Known rows, with every step that occurs
surol nelutup fegit: [  4 -13  14  -5  15   2   1  -7  -5 -19  16 -13  -1 -10  -8   5  39   4
   8  -7   8 -15  18  -8   0 -20  -2   8  20  -2  12 -15   1 -38]
nelutup fegit saraf rimok minu surol: [ 20  -5  10  -3  15   5 -39  -7  -4 -28  55  17   5 -13   0  19  21  -7
   1 -10   7 -20  30   0  -9 -22  10   8  11  11   0 -12 -12 -36]
rimok minu surol nelutup fegit saraf: [  5 -13   4  -1   9  -1 -21  -9  -5 -33  58   5  -1 -16 -10  10  45   8
   7  -7  13 -21  36 -12 -10 -13  12   6   9   8   4 -16  -5 -49]
nelutup fegit silud surol minu kasuv: [ 13  -1  12   4  16   8 -22   7  -8 -10  67 -25 -14  -1  15  14  38   2
   5   1   8 -23   9 -33  20 -23   5  31  18  23  13 -19  -5  -6]
saraf kasuv fegit silud: [  6 -10  13   0  27  -6 -10  13  -9 -29  25 -19   1  -6 -10  -4  33  13
  11   1  13 -12  28  -5  11 -20 -10  17  20 -13 -19 -22   6 -41]
silud surol nelutup: [ -1 -15  12  -1  10   2   1  -8  -4 -12  -1 -29   0  -2 -21  19  30  15
   5  -1   9  -9  17 -17 -12 -13   7 -11  24  -4   2 -22  10 -24]
togar nelutup fegit silud surol minu: [ 10  -4  11   3  21  11 -30   4  -5 -29  62 -34  -5  12  -1  18  34  23
   4  -5  13 -24  17 -37  15 -23  -4  30  25  23   4 -12   5 -18]
togar silud surol: [ 10 -10  18  -1  17  13 -10   5 -11 -17  -7 -25   7  -1 -17  20  18   7
   0   6   7  -1   5  -8 -12 -14   0 -21  29  -3  -7 -24   8   1]
nelutup fegit silud: [  8  -7  16  -9  21   8 -13   1  -6 -25  25 -14   7  -3   8  -1  37   3
  10  -8   7 -17  13  -7  13 -24  -8  27  18  12   5 -16  -2 -39]
rimok minu: [ 17 -13  14  -3  21  -5 -16  -2  -7 -13  18 -10  13   0  -4   7  35   5
   2  -3   4 -10  20  11 -14 -17 -12  -4  23  -6  -8 -23  -1 -20]
minu kasuv saraf rimok: [ 16  -8  21  -1   7  -4 -19  -3  -4  -5  19  -6   9  -4  30  24  13 -30
  -3   1   1 -12   8  -4 -25 -21   9   0  36 -19  10 -16  -5  13]
silud fegit: [ 14 -13  16  -9  20   3  -8   4 -10 -20 -15 -24  17  -3   4  11  34   3
   5  -2   8 -10   5   1  -5 -18 -18  21  23 -21  -3 -15   9 -26]
surol minu: [ 14 -12  12  -3  14   0 -22   1  -6 -17  19  -3  10   0   4  17  31  -2
   6   4   3  -9  21   1  -1 -16 -13  -3  20   8  -9 -16  11 -16]
togar silud: [ 12 -12  20  -4  18   8 -11   4 -12 -25  -1  -8  16  -7 -10  13  22  -4
   0   3   3  -2   6   8 -11 -13  -6 -18  31  -6  -9 -21   9  -8]
rimok minu surol nelutup fegit silud: [  3  -9  10  -6  12 -10 -11  -8  -7 -31  74  -4  -4 -11 -14   4  46   4
  12  -7   9 -20  32 -22   9 -20  -1  31  14  15   7 -23  -6 -56]
nelutup fegit: [ 12 -10  15  -7  25   6 -11   1  -6 -15   1 -11   7  -3   5   6  37   0
   7  -6   7 -12  12   5   3 -22 -10  12  17  -1   4 -15  -1 -25]
fegit saraf rimok: [ 14 -11  14  -3  12  14 -27  -9  -2 -25   6   5  17 -10   1  17   9  -4
  -1  -8   3 -12  19   8 -20 -17  14 -15  21   3  -2  -9   2 -29]
silud fegit saraf kasuv: [ 13 -15   6  -1  20   8 -19   8 -12 -36   4 -26  13  -9   8   3  17   8
   1   1  12 -16  16   5 -12 -13   4  24  16 -22 -11 -11  10 -36]
nelutup fegit silud surol: [  6  -4  13  -6  22  13 -12   3  -5 -17  19 -31   0   2   2   6  34  13
   9  -5  11 -16  10 -22  12 -25   0  25  19  15   7 -19  -2 -28]
nelutup fegit saraf kasuv: [ 12 -11   4   0  25  12 -23   5  -8 -32  21 -12   2  -8   9   0  22   5
   4  -4  12 -19  22  12  -5 -17  11  13  10  -2  -4 -11   2 -34]
saraf kasuv minu: [ 11 -12   9  -2  14 -11 -25  11  -9 -14 -16  -8  10  -2   1  14  24   0
   7   2   6  -8  26  21   6 -19  -3  -3  17  -7 -20 -20  12 -22]
silud fegit saraf: [ 10 -14  11  -6  13  14 -18   3  -8 -32 -10 -19  20  -9  10   9  31   7
   2  -4  10 -14   9  -1 -13 -12  -2  13  16 -13  -4  -9   8 -34]
togar nelutup fegit saraf rimok: [ 14  -7  15   1  22  18 -34  -7  -2 -36  31  -5   9  -3   0  18  17   7
  -7 -18   8 -24  14  -5 -14 -22  14   5  27   1   7  -1  -3 -25]
saraf rimok minu kasuv: [ 24  -7  20   2  19  -6 -22  -7  -8  -3  46   1   5  -7  -1  18  22 -12
  -7  -8  -2 -16  13   8 -15 -22   5  -3  31 -10   5 -23 -11  -1]
rimok minu surol: [ 11 -12  10  -4  18 -12 -22  -1  -7 -18  28   2  14  -3 -10  20  37   0
   5  -1   5 -10  27   9  -9 -13 -10   2  18  -2 -14 -24   3 -25]
kasuv minu rimok: [ -2 -12  17  -6   5 -10 -23   7  -3 -19 -26   0  21  -2   1  18  40   0
  12   1   7  -5  19   8   1 -23 -11  -3  12   8 -18 -23  15 -24]
kasuv fegit: [  8 -11  18  -2  22  -4  -9   8  -6 -16  -8  -9   8  -5  -9   9  47   7
  10  -3  11  -5  20   0  -1 -18 -19  -8  25 -17 -13 -18   5 -25]
saraf rimok minu: [ 25 -10  18  -5  20  -3 -24  -9  -6 -11  30   1  11  -4  -8  16  18  -4
  -1  -6   1 -10  21  10 -17 -24  -5  -4  29  -4  -3 -20  -5 -19]
fegit silud surol: [  3  -8  14  -4  16   8 -11   0  -5 -18   9 -30   8   4  -5  11  26  13
   6  -1   8 -11  11 -17   0 -17   2   7  22  11  -4 -23   6 -25]
saraf kasuv minu surol nelutup: [ -2 -15   5   0   3 -22 -17   3  -8 -23   5   2   3 -12 -19  23  28  -3
  11   4   9 -11  37   5  10 -14   7  -2  13  -4 -17 -21  16 -42]

Rows
[ -4 -10  11  -7  11  -3  -6  -7  -5 -34  46  -5   1 -12 -11   9  40   0
  14  -6   9 -19  24 -22  17 -19   2  28  14  14   8 -18   3 -57]
minu surol nelutup fegit silud
[  9 -13   5   0   8   0 -34  10  -7 -25 -11  -3  12  -8   7  11  21   3
   5   1   9 -14  30  19  -4 -14  13 -10  12   0 -20 -14  11 -29]
fegit saraf kasuv minu
[  2  -5  11  -1  11   7 -25   6  -3 -29  53 -22  -4   4   5  11  37  11
  14   4  13 -18  18 -36  15 -28  -8  37   8  36  -2 -22   7 -28]
nelutup fegit silud surol minu rimok
[  9  -8  10  -1  10   8 -23   2  -5 -19  39 -23   2   5  -1  18  28   9
   7   5   7 -12  21 -24   8 -18  -3  10  19  25  -6 -20  11 -20]
fegit silud surol minu
[ 11  -4  18   7  22  -7 -13  10  -8  -6  55 -29  -8  -3 -10   6  50  16
   3  -3  11 -16  19 -29   3 -19  -2  10  28  -7  -3 -30 -11  -8]
rimok minu kasuv fegit silud surol
[  1 -11  15  -7  13   5  -1  -8  -6 -28  35 -16  -1 -10  -5  -2  40   6
  11  -8   8 -18  18 -20  10 -22   2  22  21  12  14 -17   0 -52]
surol nelutup fegit silud
[  9 -10  10  -4  18  16 -22   0  -4 -27   9  -6   9  -8  12   6  35   5
   4  -8  10 -16  16   3  -8 -17   5   3  13   6   4  -9  -1 -33]
nelutup fegit saraf
[ 24 -10  17  -7   8  -8 -26  -7  -3 -11  32  -4  12   1  18  17  16 -16
   2   0   3 -10  25  -2 -33 -26  -3   0  34 -13   0 -18  -8  -2]
kasuv saraf rimok minu
[ 16  -9  10  -2  11   1 -39 -10  -4 -29  43  19  14 -11  -8  24  16  -6
   0  -6   4 -15  32   5 -20 -15  12  -9  17   8  -9 -15  -3 -32]
fegit saraf rimok minu surol
[  3 -10  11  -3  16   6   1  -6  -4 -12  12 -29  -9  -4 -14  13  36  13
   8  -4  13 -15  16 -24  -1 -21   5   7  21   1  12 -18   1 -28]
silud surol nelutup fegit
[ 18  -8  14  -7   6 -15 -32  -6  -3 -16  41   8  12  -2  14  29  17 -22
   5   3   5 -10  32  -4 -26 -22  -3   7  27  -9  -6 -19  -6  -9]
kasuv saraf rimok minu surol
[  8 -11  18  -1   8  -6 -13   3  -5  -6   9 -17  11  -1  32  16  32 -18
   1   4   5 -12   8  -2 -23 -14   2   1  31 -20   6 -19  -1  12]
minu kasuv saraf
[ 12  -9  12   9  10   3 -29  11  -7 -20  46   2  -2 -13   8  15  49   2
   3   1  10 -17  25 -13  -1 -10   0 -11  20  -1  -7 -13   2 -11]
surol minu kasuv fegit saraf
[ -4  -8  18   7  11  -4   6   2  -6 -13  39 -32 -13 -10 -19   8  47  16
   6  -2  13 -16  17 -42   7 -15  11   5  29  -8   6 -26  -1 -24]
minu kasuv fegit silud surol nelutup
[ 10 -12  12   2  29 -10 -11  13  -9 -20   5 -16   0  -5 -12   4  34   9
   9   2  13  -7  27   7   0 -18 -14   4  20 -25 -22 -20   7 -28]
saraf kasuv fegit
[  4 -10  12   2   7  24  -8  -3  -8 -31  29 -23  -7 -15 -16  12  27  13
   0  -1  14 -13  13 -29 -12 -13  24 -14  23   6  11 -16   1 -21]
togar silud surol nelutup fegit saraf
[ 15  -8  17   6  16  -8 -19  12  -9  -8  38  -3  -5  -8   2  16  52  -4
   5   3   8 -13  21 -11   8 -16 -16  -1  26  -8  -7 -18   2  -4]
surol minu kasuv fegit
[ -1 -13  10  -1  12 -16 -25  12  -7 -24 -15  -7  13  -2  -2  12  27   2
  11   5   9  -8  26  16   1 -23  -8   7  10   0 -27 -25  17 -27]
saraf kasuv minu rimok
[ 16 -11  16   1   9 -13 -18   2  -6  -4  39 -15   8   0  28  12  38 -13
  -1   3   4 -13  15  -1 -29 -16   0   3  32 -22   3 -24 -10  14]
rimok minu kasuv saraf
[  9  -5  12   5  10   5 -21   4  -7 -11  54 -23  -4   1   7  19  30   3
   2   4   5 -18  12 -27   9 -16   6  12  23  20   3 -23   4  -3]
fegit silud surol minu kasuv
[  4 -16   3   2  16   8 -11  -4  -7 -36  34 -15  -7 -15  -4  -3  25  10
   5  -5  13 -21  29  -3  -7 -15  19   9  12  -4   4 -13   3 -48]
surol nelutup fegit saraf kasuv
[ 13  -5  15   9  18  -4 -17  14  -8  -1  34 -20 -13  -2  -3  23  49   5
   5   5  12 -12  19 -27   6 -16  -8  -3  24  -5  -6 -21   2   7]
silud surol minu kasuv fegit
[ 27  -8  16   1  12   6 -30  -3 -10 -18  49  -9   9 -16  10  13  25  -6
 -10  -8   3 -23  10  -6 -21 -19  12  17  26 -17   8 -13 -12 -13]
silud fegit saraf rimok minu kasuv
[  7  -8   1  -2  10  -4 -40  12  -7 -29  11   8   3 -12   8  16  28  -5
  11  -1  14 -19  36  10  14 -18  11  11   2   8 -16 -12   5 -40]
nelutup fegit saraf kasuv minu surol
[  8 -15   5   2  20   7 -22   3  -7 -33   8 -12  11  -7   2   4  15   7
   1   1  10 -14  24  17 -16 -10  12  -4  13  -7 -15 -15  10 -31]
fegit saraf kasuv
[ 17  -7  13   1  14  -4 -36  -1  -4 -28  45  18   6 -15 -16  22  31   0
   5  -6  11 -12  40  -5 -12 -17   2  -8  18  -5 -16 -16  -6 -36]
kasuv fegit saraf rimok minu surol
[ 17 -12  21  -7  18   9  -9   9 -17 -28  -8 -23  17  -9  -3  11  27   1
   0   4   6  -4  -3  -2  -8 -16 -15   9  32 -20  -6 -17   9 -14]
togar silud fegit
[ -3  -8  11  -9  -1 -11 -17  -1  -5 -26  26   5   1 -13  -6  15  47  -2
  17  -5  11 -18  30 -19  28 -22   3  21  13  22   2 -17   4 -56]
kasuv minu surol nelutup fegit silud
[ 13  -9   9   0  13   6 -21   2  -6 -10  16 -20   1   7  -2  25  29   7
   6   7   7  -9  20 -14  -2 -17  -7  -4  20  12  -8 -19  12  -8]
silud surol minu
[ 14  -5  20   6  15   6 -24   1  -5 -16  26   5   2 -18   0  17  30  -8
  -2  -8   8 -16  17  -6 -11 -17  13 -15  26 -15   0 -12  -6 -14]
minu kasuv fegit saraf rimok
[ 17 -11  16   2  22  -8 -16   0  -9  -5  34 -10   7  -4   2  10  40  -1
  -4  -5   0 -15  12   9 -14 -14  -3  -4  27 -10   1 -26  -7  -3]
rimok minu kasuv
[ 15 -10  14   3  14  -3 -20   3  -9  -9  37  -4   3  -4   9  20  35  -8
   0   3   1 -15  12   1   1 -13  -5  -1  23   4   0 -19   5   1]
surol minu kasuv
[ 18  -6  14  -6  17  18 -28  -6  -3 -25  18   4   8 -12   9  13  19  -5
   1 -12   6 -17  17   1  -7 -24  12   2  17   7   8  -6  -6 -32]
nelutup fegit saraf rimok
[ 25  -5  23   4  23 -12 -20   2  -8  -3  48   1  -3 -12  -9  15  38  -7
  -3  -7   5 -14  21  -4  -8 -24  -7  -4  32 -21  -1 -22 -14  -5]
saraf rimok minu kasuv fegit
[ 19 -10  11  -2   9   9 -22 -16  -3 -26  61   4  -3 -17  -7   7  26   5
   0 -13   7 -22  30 -12 -18 -23  19   1  20   6  14 -11 -12 -42]
surol nelutup fegit saraf rimok minu
[  4 -10  12  -8   5 -13 -27   7  -5 -13 -22  10  18  -3  -2  30  39  -8
  11   1   6  -6  26  11   9 -16  -8  -9  14   6 -18 -18  12 -26]
kasuv minu surol
[ 15  -8  13  -5  13 -10 -17 -15  -5 -20  62  11  -5 -14 -19  20  28  -7
   6  -9   6 -18  32 -12  -4 -26   3  15  20   3   8 -18  -9 -42]
saraf rimok minu surol nelutup fegit
[  8  -9  21   4  23  -6  -7  10  -8  -7   9 -10   2  -8  -3  11  50   0
   4  -3   8 -11  12  -2   1 -15 -11  -4  26 -23  -4 -21  -1  -8]
minu kasuv fegit
[ 26  -4  15   2  19   9 -33  -6  -6 -14  65   5  -2 -16  12  11  26  -9
  -8 -13   4 -26  17  -1 -14 -24  19   6  22   2  16 -14 -21 -12]
nelutup fegit saraf rimok minu kasuv
[  5  -6  22   2  20  -4  -8  10  -8 -17  30 -14   2 -10   0   4  49   3
   7  -5   8 -14  13 -14  12 -17  -6  10  28 -10  -2 -23  -2 -22]
minu kasuv fegit silud
[ -3 -11   6  -4  -5  -2 -25  -1  -3 -29  10  12   3 -17  -2  21  45  -1
  13  -6  13 -18  35 -10   9 -15  15  -1   7  16   0 -10   5 -51]
kasuv minu surol nelutup fegit saraf
